Each row was made from one small tree. Brackets hold a mark, then the marks that hang from it, in the order of their numbers. Every link used is in the known rows. Write each row's tree.
Known rows:
[z410 z415]: [ 0.31  1.99  0.28 -2.08  1.09 -2.43  2.38 -3.53 -3.92 -0.17  3.42 -1.77
 -0.22  0.78 -3.69  3.63 -0.73 -1.02 -2.13]
[z576 z243 z293 z618]: [-1.39 -0.23 -1.50 -0.31 -0.31  0.14  0.31  0.48 -0.29 -0.93  1.41  0.86
  3.76 -1.69 -0.71 -3.10 -0.97  1.16  0.26]
[z293 z9 [z576 z243 z618] z809]: [-0.17  1.16  0.72 -0.77 -1.98  1.50 -1.33  1.91  3.71  2.21  1.19  0.73
  0.79  0.00 -1.84 -1.49  2.10  0.53 -0.94]
[z415 [z410 [z576 z243 z618]]]: [-1.31  0.23 -2.13  0.31 -0.16 -1.19  0.37 -2.42  0.93 -0.84  0.22  2.73
  2.07 -0.14 -0.28  2.64  1.70 -0.02 -0.79]
[z89 [z293 [z576 z243 z618] z809]]: [-0.01  1.60 -0.23  0.25 -1.55 -0.45 -0.52  0.94 -2.56  1.00  2.32  2.17
  2.17 -0.72 -1.45 -1.17  1.54 -0.16  0.34]
[z576 [z293 z809] z618]: [-2.02  0.48  0.07 -0.65  2.79  1.10  1.48  2.44 -0.44  0.99  3.06 -1.41
  1.81  0.03 -2.39 -2.85  0.49  2.15 -1.07]
[z415 z410]: [ 0.33  1.43 -1.35  0.05  1.72 -1.67  1.34 -2.89 -0.90  2.33  2.75 -1.11
  1.31  1.24 -2.22  4.53 -1.17  1.74 -2.34]
[z415 [z410 [z576 z618]]]: [-1.99  0.98 -1.53  0.33  2.00 -1.10  2.20 -1.06  0.54 -0.05  0.68  0.69
  1.38  0.55 -1.13  4.35  1.21  1.09 -2.07]
[z415 [z410 z576]]: [ 0.00  1.24 -1.31  0.02  2.15 -1.24  2.82 -2.55 -0.30  1.34  1.85  0.34
  0.09  1.75 -1.77  6.63 -0.04  0.25 -3.67]
[z9 [z293 [z576 z243]]]: [ 1.04  0.31 -1.24 -2.08  1.42 -0.39  1.69 -0.80  0.37  3.32  1.68  1.17
  1.87 -0.01 -0.65  3.77 -0.14 -0.15 -1.23]
[z243 [z576 [z293 z9 z809] z618]]: [-1.13  1.23  2.17 -1.04  1.21  2.61  0.07  3.83  3.22  0.73  1.20  0.31
 -1.22  2.39 -1.61 -1.20  0.29  2.15 -0.83]
[z243 [z576 [z293 z9] z618]]: [-1.05  1.41  1.13 -0.92  0.21  2.04  0.72  2.56  2.36 -0.25 -0.16  0.65
  0.29  1.68 -0.95  0.05 -1.40  2.44 -0.28]
[z293 [z576 z243 z618] z809]: [-0.75  0.86 -0.52 -0.42 -0.43  0.69 -1.18  1.58  0.22  2.56  1.99  2.02
  2.46 -1.25 -1.87 -1.73  1.78  0.48  0.74]
[z89 [z293 z9]]: [ 1.43  2.20  0.48 -0.73 -1.27 -1.33  1.80 -2.15 -1.68  0.56  2.25 -2.08
 -0.09  2.51 -1.58  4.59 -1.02 -0.11 -5.41]
[z243 [z576 [z293 z809] z618]]: [-2.13  1.28  1.04 -1.30  2.87  1.91  0.62  3.58 -0.24  0.79  1.85  1.33
  0.31  1.84 -1.53 -1.57 -0.20  1.94  0.77]
[z89 [z293 z9 z576 z809]]: [ 2.08  2.66  1.67 -0.17 -0.48  0.88  2.23  1.30 -0.90  3.02  3.19 -1.29
 -1.02  2.17 -2.62  3.56  0.27  0.56 -3.91]
[z576 z243 [z293 z9 z809] z618]: [-0.77  0.00  0.99  0.30 -0.70  2.15 -0.36  2.13  4.17 -0.15  2.41 -0.39
  0.84  0.80 -1.35 -4.43  1.56  0.82 -1.44]
[z293 [z576 z618] z809]: [-1.31  1.53 -0.03 -1.58  1.30  0.80 -0.01  2.24 -0.85  3.70  2.19  0.03
  1.08 -0.69 -2.66  0.61  1.49  1.56 -0.37]
[z410 [z576 z243]]: [-0.36  0.80 -1.57 -1.05  0.18 -1.32  1.32 -2.60 -1.18  0.10  1.59  2.52
  0.73  1.04 -0.94  4.16  0.30 -2.68 -3.54]

Write each row's tree:
[ 0.00  0.59 -0.93  1.37  3.42  0.65  4.63 -0.16 -0.60  0.32  2.55 -0.01
  0.63  1.55 -1.76  5.00 -0.86  1.57 -2.71]	[z415 [z410 [z576 z293]]]
[-1.84  1.25 -0.47 -1.02  1.74  0.69  0.74  1.92 -1.27 -0.03  0.39  1.50
  1.65  0.48 -0.98 -0.03 -2.14  2.25  1.14]	[z243 [z576 z293 z618]]
[-0.82  0.09 -0.25 -2.33  1.91  0.75  0.07  1.07  1.83  3.19  1.60  1.25
  2.09 -0.42 -0.83 -0.40  2.49  0.51  0.49]	[z9 [z293 [z576 z243 z618] z809]]
[ 0.59  1.81  2.45 -1.11  1.59  2.66  1.61  3.38  2.64  1.84  2.64 -0.31
 -2.00  3.90 -2.38  1.38 -0.74  1.16 -2.13]	[z243 [z576 [z293 z9 z809]]]
[-1.17 -0.36 -1.88  2.01  0.98  0.45  2.02  0.01  1.30 -1.87  0.81  2.57
  2.80 -0.70  0.05  0.57  0.66  1.00  0.00]	[z415 [z410 [z576 z243 z293 z618]]]
[-0.65  1.07 -1.77 -0.60 -1.96 -0.12 -1.11 -0.26 -0.67  1.66  0.53  1.99
  3.63 -2.31 -1.19 -0.37 -0.02  0.76  1.24]	[z293 [z576 z243 z618]]
[-0.52 -0.01 -1.31 -2.14  0.76  0.36  0.60 -0.36  0.68  2.34  0.32  1.31
  3.23 -1.38 -0.03  1.35  0.92  0.79  0.28]	[z9 [z293 [z576 z243 z618]]]
[-1.59  0.84  0.13 -1.26 -0.47 -1.90  1.61 -3.11 -2.31 -3.33  1.27  2.16
  0.29 -0.15 -1.38  1.21  1.95 -2.92 -0.95]	[z410 z415 [z576 z243 z618]]
[-1.88  1.52  0.32 -1.97  1.19 -2.08  2.83 -2.17 -3.30 -2.36  1.50  0.06
 -0.35  0.47 -2.58  3.14  1.61 -1.56 -2.08]	[z410 z415 [z576 z618]]
[ 1.07  0.21  1.10  0.05 -0.16  2.02  0.73  1.06  3.50  0.83  3.52 -0.48
 -0.11  1.87 -1.60 -2.21  0.56 -0.35 -3.26]	[z576 z243 [z293 z9 z809]]
[-0.46  1.77  1.34 -0.88 -0.16  1.57 -0.17  2.28  2.92  3.23  1.44 -1.30
 -0.05  0.67 -2.63  0.28  2.01  1.56 -1.68]	[z293 z9 [z576 z618] z809]
[ 2.00  1.92 -1.27  0.39 -2.09 -1.05  0.92 -1.30 -4.23  1.25  2.29  1.80
  2.27 -0.57 -1.31  2.60 -1.71 -0.63 -0.88]	[z89 [z293 [z576 z243]]]
[ 1.17  0.29  0.08  0.20 -1.39  1.13  1.01 -0.21  2.34 -0.06  2.27 -0.57
  1.32  0.91 -1.33 -0.31 -1.05  0.13 -2.79]	[z576 z243 [z293 z9]]
[ 1.11  2.18  1.41 -1.06  0.31  1.72  0.88  1.33  1.89  4.49  2.94 -1.58
 -1.24  1.90 -3.01  2.95  1.01  1.03 -3.33]	[z293 z9 z576 z809]
[ 1.40  2.13  1.28 -0.89 -0.30 -0.45  1.26 -0.71 -0.76  1.10  3.37 -1.96
 -1.49  3.37 -2.58  2.78  0.74 -0.50 -5.75]	[z89 [z293 z9 z809]]
[-0.23  1.69  0.92 -1.11  3.20  1.54  1.84  2.25 -0.87  1.88  2.96  0.81
 -0.81  2.92 -1.98  1.10 -1.34  1.27 -0.65]	[z243 [z576 [z293 z809]]]
[-0.51  0.08 -0.11 -0.25 -1.74  1.35 -0.33  0.38  2.97 -1.11  0.75 -0.04
  2.50 -0.59 -0.61 -2.87 -0.18  1.14 -1.25]	[z576 z243 [z293 z9] z618]
[ 0.81  0.55  0.26  0.26 -0.61  1.26  2.61 -0.21  2.72 -1.08  1.67  0.81
 -0.01  1.90 -1.03  1.80 -0.06 -1.34 -3.91]	[z410 [z576 z243 [z293 z9]]]
[ 0.00  1.28  0.78 -0.69  2.68 -0.50  5.81 -1.12 -3.55 -2.28  3.23 -0.71
 -0.92  1.65 -2.89  3.61 -0.37 -1.46 -2.51]	[z410 z415 [z576 z293]]
[-0.82  0.95  0.48 -0.23  0.22  1.57  1.71  1.07  2.08 -0.16  1.27 -2.23
  1.59  0.36 -1.46 -1.24 -0.66  2.33 -2.18]	[z576 [z293 z9] z618]
